Each row was made from one path, in order. Every step used is in the known rows, and no mark comes twice. Write each row's path.
Known rows
mozivel -> datogot -> sivi -> sufum -> vokatev: [ 1.95 -3.87 -2.05  3.69 -0.55 -1.18  6.18 -0.06  3.85  6.49 -3.53 -0.50
 -1.80 -4.44 -1.76  2.39  1.76 -1.40  0.53 -3.79 -5.31 -1.08]
lodebe -> mozivel -> datogot -> sivi: [ 2.68  0.48 -1.90  5.43  3.27 -1.02  0.60  1.22  2.45  0.61 -1.32 -4.79
 -2.88 -4.79 -0.82  4.24  3.38 -1.20  0.09 -1.43 -2.66 -2.83]
lodebe -> mozivel -> datogot: [ 0.41 -0.48 -0.83  3.82  4.21  1.53 -1.41  2.48  1.91  0.41  0.78 -5.56
  0.10 -0.52 -3.10  1.24  2.75 -1.24  0.40 -0.39 -0.30 -1.29]
zupivaf -> sivi -> sufum -> vokatev: [-0.72 -2.99 -0.28  2.28 -4.84 -1.23  7.40  0.58  2.78  4.53 -2.02  0.14
 -0.03 -2.74 -0.75  0.04 -0.32 -2.03  1.76 -5.75 -0.43  0.99]
vubaz -> muvan -> vokatev -> sufum -> datogot -> mozivel: [ 3.02  6.29  3.93  5.35  0.54 -1.45  4.24 -3.42  7.15  2.02 -1.84  0.82
 -0.77 -0.11 -2.22 -0.21 -1.26  0.21 -1.18  0.02 -3.89 -2.42]
sivi -> sufum -> vokatev -> madabiz: [-2.44 -4.14 -0.53  0.17 -2.13 -0.49  2.97 -1.53  1.45  7.27  2.89 -0.12
  3.71 -0.31  1.27  1.49 -0.15 -1.36 -0.29 -1.86 -4.20  0.70]
vubaz -> muvan -> vokatev: [-3.46  3.02  1.77  1.22  1.89 -0.08  4.34 -2.62  2.30 -1.30 -0.42  2.23
 -1.36 -0.32 -0.21 -1.21  1.06  3.20 -1.58  1.66  0.53  1.29]
zupivaf -> sivi -> datogot: [-0.13 -1.79 -1.34  1.31 -1.81  0.97  0.86  0.39  2.39  1.91  2.77  0.06
 -1.73 -1.65 -1.69  2.00  1.69 -1.79 -1.16 -3.17 -0.95 -0.34]
sufum -> zupivaf -> sivi -> datogot -> sezom: [ 4.27  0.99 -3.17  0.20 -3.30 -2.96  1.15  0.63  7.32  2.69  0.22 -2.28
 -2.10 -2.17 -3.57  3.62 -2.43 -0.61 -0.63 -2.97 -1.46 -0.65]
sufum -> datogot: [ 2.05  0.20  3.12  5.25  2.84  0.48  2.54  1.39  3.28 -0.97  0.13  0.52
 -0.05 -0.20 -3.26 -1.16 -2.08 -0.02  0.54 -1.60 -0.06 -0.92]
lodebe -> mozivel -> datogot -> sufum -> vokatev: [ 1.99  2.09 -1.90  4.23  2.18 -2.77  4.61  3.39  7.00  3.49 -3.74 -3.22
  1.53 -0.86 -4.31  1.19 -0.20  0.31  1.34 -3.54 -0.26 -3.16]
vubaz -> muvan: [ 0.73  1.14  4.32  0.72 -0.76 -0.92  0.42 -1.04  2.61 -3.92  1.14  1.40
 -1.65  1.47 -2.00  0.12 -1.52  2.12 -0.66  0.45 -0.59  0.57]
lodebe -> mozivel -> datogot -> sivi -> sufum: [ 3.31 -2.25 -1.20  3.44 -0.84 -0.46  0.74  0.65  1.64  5.99 -1.53 -3.31
 -2.24 -5.18 -1.20  5.52  4.62 -2.12 -0.22 -1.33 -6.72 -1.16]
datogot -> sivi -> sufum -> zupivaf: [ 2.93 -0.02  0.55  1.41 -6.23 -0.31  4.84 -0.33  2.40  5.70 -3.00 -0.18
 -0.25 -1.42 -3.02  5.48  0.05  0.13  1.17 -2.01 -4.46  1.88]
vokatev -> muvan: [-0.31 -0.92  0.42 -1.51 -0.27 -1.57 -2.86 -4.82  1.37  2.63  4.49 -0.40
 -0.55  0.96  1.49 -1.80 -1.75 -1.23 -2.24  0.15 -0.33 -1.44]
sotib -> vokatev -> sufum: [ 0.90  0.51  0.59 -3.68  0.52 -1.19  0.27 -2.54 -0.92  2.97  1.25  0.00
  5.76  1.45  2.62  1.41  1.37 -1.35 -2.53 -0.89 -1.65  0.90]
datogot -> sivi: [ 2.38  0.82 -1.14  2.43 -0.06 -2.10  1.74 -0.70  0.81  0.36 -1.94 -0.29
 -2.99 -4.37  1.58  3.34  1.16 -0.16 -0.40 -0.93 -2.47 -1.80]
lodebe -> mozivel -> datogot -> sezom: [ 4.54  1.30 -3.29  1.82  3.21 -2.83 -2.45  2.05  5.76  0.92 -0.81 -6.67
 -1.42 -2.48 -2.89  2.11 -0.45 -0.75 -0.24 -0.17 -1.27 -2.55]
sivi -> sufum -> vokatev -> sotib: [-2.30 -4.19 -0.56 -0.39 -0.51 -0.20  1.89 -1.93  1.76  4.62  2.05  0.95
  2.09  0.68 -2.33  0.97  0.76 -0.77  2.20 -4.19 -3.43 -2.90]
sotib -> vokatev: [ 4.92 -0.78  0.36 -1.27  1.03 -0.99  1.87 -2.43 -2.02 -0.62  0.13  0.56
  2.60  0.58  1.93 -1.29  2.41 -0.24 -1.62 -2.47  2.35  1.86]
muvan -> vokatev -> sufum -> zupivaf -> sivi: [-4.23  2.58  1.71  0.22 -4.14  0.56  6.43 -0.35  2.68  2.82 -0.73 -0.92
  2.54 -0.04 -0.24  2.17 -0.75 -0.62  1.10 -2.39  1.53  2.31]
mozivel -> datogot -> sivi -> sufum: [ 4.25 -4.07 -0.74  1.69 -0.26  0.21  0.70 -0.51  1.43  6.87 -2.30 -1.23
 -2.97 -4.76 -0.73  4.97  4.61 -1.49 -0.86 -0.08 -8.64 -0.97]
vubaz -> muvan -> vokatev -> sufum -> datogot -> sivi: [ 0.18  3.39  2.78  5.63  2.88 -2.19  5.19 -1.53  5.31  0.73 -1.19  0.98
 -1.64 -3.97 -0.58  3.28 -0.51  0.81 -1.72 -0.50 -4.60 -2.12]

Write each row's path
[ 3.68  3.57 -0.50  0.38 -3.24 -0.85  2.68  1.73  6.58  5.31 -2.24  0.14
  1.88  2.15 -6.58  5.11 -1.37  2.08  0.13 -1.26 -2.79 -0.38] : sivi -> datogot -> sufum -> zupivaf
[-0.66 -1.21 -1.28  0.54  0.55 -1.83  2.43 -0.23  5.71  3.72  1.91  0.48
  1.65  0.61 -3.72  2.40  0.22 -0.07  1.79 -5.58 -2.06 -5.41] : zupivaf -> sivi -> datogot -> sufum -> vokatev -> sotib
[ 3.14  1.33  2.23  1.71 -2.71 -0.07  4.35  2.54  5.47  2.49 -2.98 -2.47
  0.34  0.20 -3.74  3.24 -0.27  0.26  1.98 -2.63  0.19  0.17] : mozivel -> datogot -> sufum -> zupivaf -> sivi
[ 1.74  2.42 -1.31  1.71 -0.46 -3.66  5.46  1.91  5.85  3.28 -4.20  0.26
  1.39 -0.59 -2.32  0.48 -2.00  1.13  1.09 -3.32 -0.19 -2.37] : datogot -> sufum -> vokatev
[ 2.95 -1.81  3.31  4.57  0.04  0.77  2.72  1.14  3.12  3.49 -0.35  0.91
  0.16 -1.41 -3.55  0.54 -0.56 -0.91  0.31 -1.78 -3.79 -0.03] : sivi -> sufum -> datogot
[ 0.06 -0.87 -0.72  1.61 -3.97  1.48  3.16  0.58  3.73  2.68  1.94 -0.11
 -0.83 -0.23 -4.04  3.12  0.20 -1.12 -0.10 -3.89 -0.40  1.08] : sufum -> zupivaf -> sivi -> datogot
[ 1.38 -0.56  1.24 -0.16 -6.19  1.09  3.70  0.16  1.86  5.52 -1.77  0.06
  1.63  1.30 -4.04  3.37 -0.77  0.31  1.40 -1.40 -2.84  3.00] : sivi -> sufum -> zupivaf
[ 5.11  2.98 -0.74  3.51 -5.56 -0.23  3.50 -1.97  5.54  3.73 -1.06 -0.53
 -2.86 -0.62 -3.27  2.22  0.51 -1.68 -0.04 -3.52 -2.14 -1.05] : sufum -> zupivaf -> sivi -> datogot -> mozivel
[-1.51 -1.36 -0.71  0.34 -0.70 -2.69  1.66 -4.62  3.53  3.53  3.00 -0.19
 -0.22  0.55  0.55 -3.06 -3.32 -1.42 -1.23 -2.85  0.93 -1.66] : sufum -> vokatev -> muvan
[-0.14  0.78  2.22  1.52 -5.28  0.55  5.24  0.93  2.22 -0.23 -0.84 -1.22
  0.26  0.22 -1.60  1.38 -1.66 -0.63  2.43 -3.75  3.31  2.18] : sufum -> zupivaf -> sivi
[ 5.31  2.50 -2.23  2.53 -2.15 -0.59  0.09 -2.77  4.13  3.98 -0.43  0.24
 -2.97 -0.71 -2.26  1.35  1.61 -1.32 -1.51 -1.14 -4.21 -2.46] : sivi -> datogot -> mozivel
[ 0.25 -1.85 -0.89  0.29  4.30 -1.03  0.95 -0.19  5.30  3.88  0.16 -0.57
  2.15  1.63 -4.15  1.60  0.77  0.85  1.99 -2.92 -3.43 -5.77] : mozivel -> datogot -> sufum -> vokatev -> sotib
[ 3.53 -1.49  0.81 -2.47  0.47 -2.46 -1.31 -6.77 -0.28  2.28  4.57  0.03
  1.43  1.50  2.96 -2.87  0.09 -1.45 -3.47 -1.92  1.53  0.08] : sotib -> vokatev -> muvan
[ 4.15  2.48 -1.92 -0.28  0.10 -2.15 -0.95  1.77  5.42  5.12 -1.07  0.52
  0.34 -0.20 -3.67  4.22  1.18  1.15 -1.81 -0.17 -4.63 -3.13] : sivi -> datogot -> sufum
[ 7.14  2.00  3.21  6.31 -3.59 -0.95  4.22 -1.26  5.32  3.81 -2.59 -0.26
 -2.85 -2.42 -2.28  0.10  0.05 -2.35  0.94 -3.25 -3.49 -1.73] : zupivaf -> sivi -> sufum -> datogot -> mozivel
[ 4.96  2.31 -1.23  3.16 -3.79 -0.64  1.57 -2.22  4.49  3.23 -0.28 -0.44
 -3.68 -1.78 -1.56  1.35  1.71 -2.22 -0.81 -2.88 -2.69 -2.14] : zupivaf -> sivi -> datogot -> mozivel
[ 6.68  3.95  2.32  6.26  0.00 -1.09  2.88 -1.49  5.24  0.93 -2.54 -0.02
 -2.31 -0.64 -2.62 -1.14 -1.37 -0.90  0.52 -1.50 -1.79 -2.64] : sufum -> datogot -> mozivel
[ 3.18 -1.90 -0.71  1.01 -3.48 -1.40  1.68 -0.80  0.36  5.63 -2.02  0.21
 -2.30 -4.81  0.73  4.78  2.94 -1.26 -0.47 -1.16 -6.70 -0.34] : datogot -> sivi -> sufum
[ 4.67  4.68  2.56  4.67 -0.37 -1.33  2.02 -1.98  5.69  3.08 -1.70 -0.42
  0.04 -0.05 -1.94  0.35 -1.65 -1.58 -0.31 -0.93 -4.06 -3.05] : vokatev -> sufum -> datogot -> mozivel
[ 2.23  3.21  1.84  3.41 -3.39 -0.75  4.41  3.63  5.63  1.59 -2.25 -4.56
  1.12 -0.17 -4.28  3.82 -0.27 -0.28  2.67 -3.85  2.15 -0.18] : lodebe -> mozivel -> datogot -> sufum -> zupivaf -> sivi
[-3.12  2.54  2.36  3.54  4.19  0.55  3.91 -0.42  3.99  3.04  0.13  0.83
  2.86 -0.51 -1.45 -0.06 -1.08 -0.11 -1.11  0.20 -2.26 -0.77] : muvan -> vokatev -> sufum -> datogot
[-3.62  0.87 -1.38  0.62 -2.90  1.62  4.59 -0.55  4.23  5.40  1.82  0.15
  1.11 -0.44 -2.79  3.59  1.08 -0.88 -1.18 -2.66 -1.71  1.17] : muvan -> vokatev -> sufum -> zupivaf -> sivi -> datogot
[ 0.45 -2.51 -1.16  1.12 -2.88 -3.52  2.72 -5.07  3.71  7.08  1.73  0.05
 -1.59 -2.51  1.01 -0.08 -1.47 -2.16 -1.55 -3.55 -3.34 -1.93] : datogot -> sivi -> sufum -> vokatev -> muvan
[-0.16 -5.41 -1.32  1.31  2.10 -0.08  2.07 -2.01  3.11  5.76  0.90 -0.29
 -0.16 -1.51 -2.76  2.95  2.63 -1.05  1.81 -3.95 -6.25 -4.30] : mozivel -> datogot -> sivi -> sufum -> vokatev -> sotib
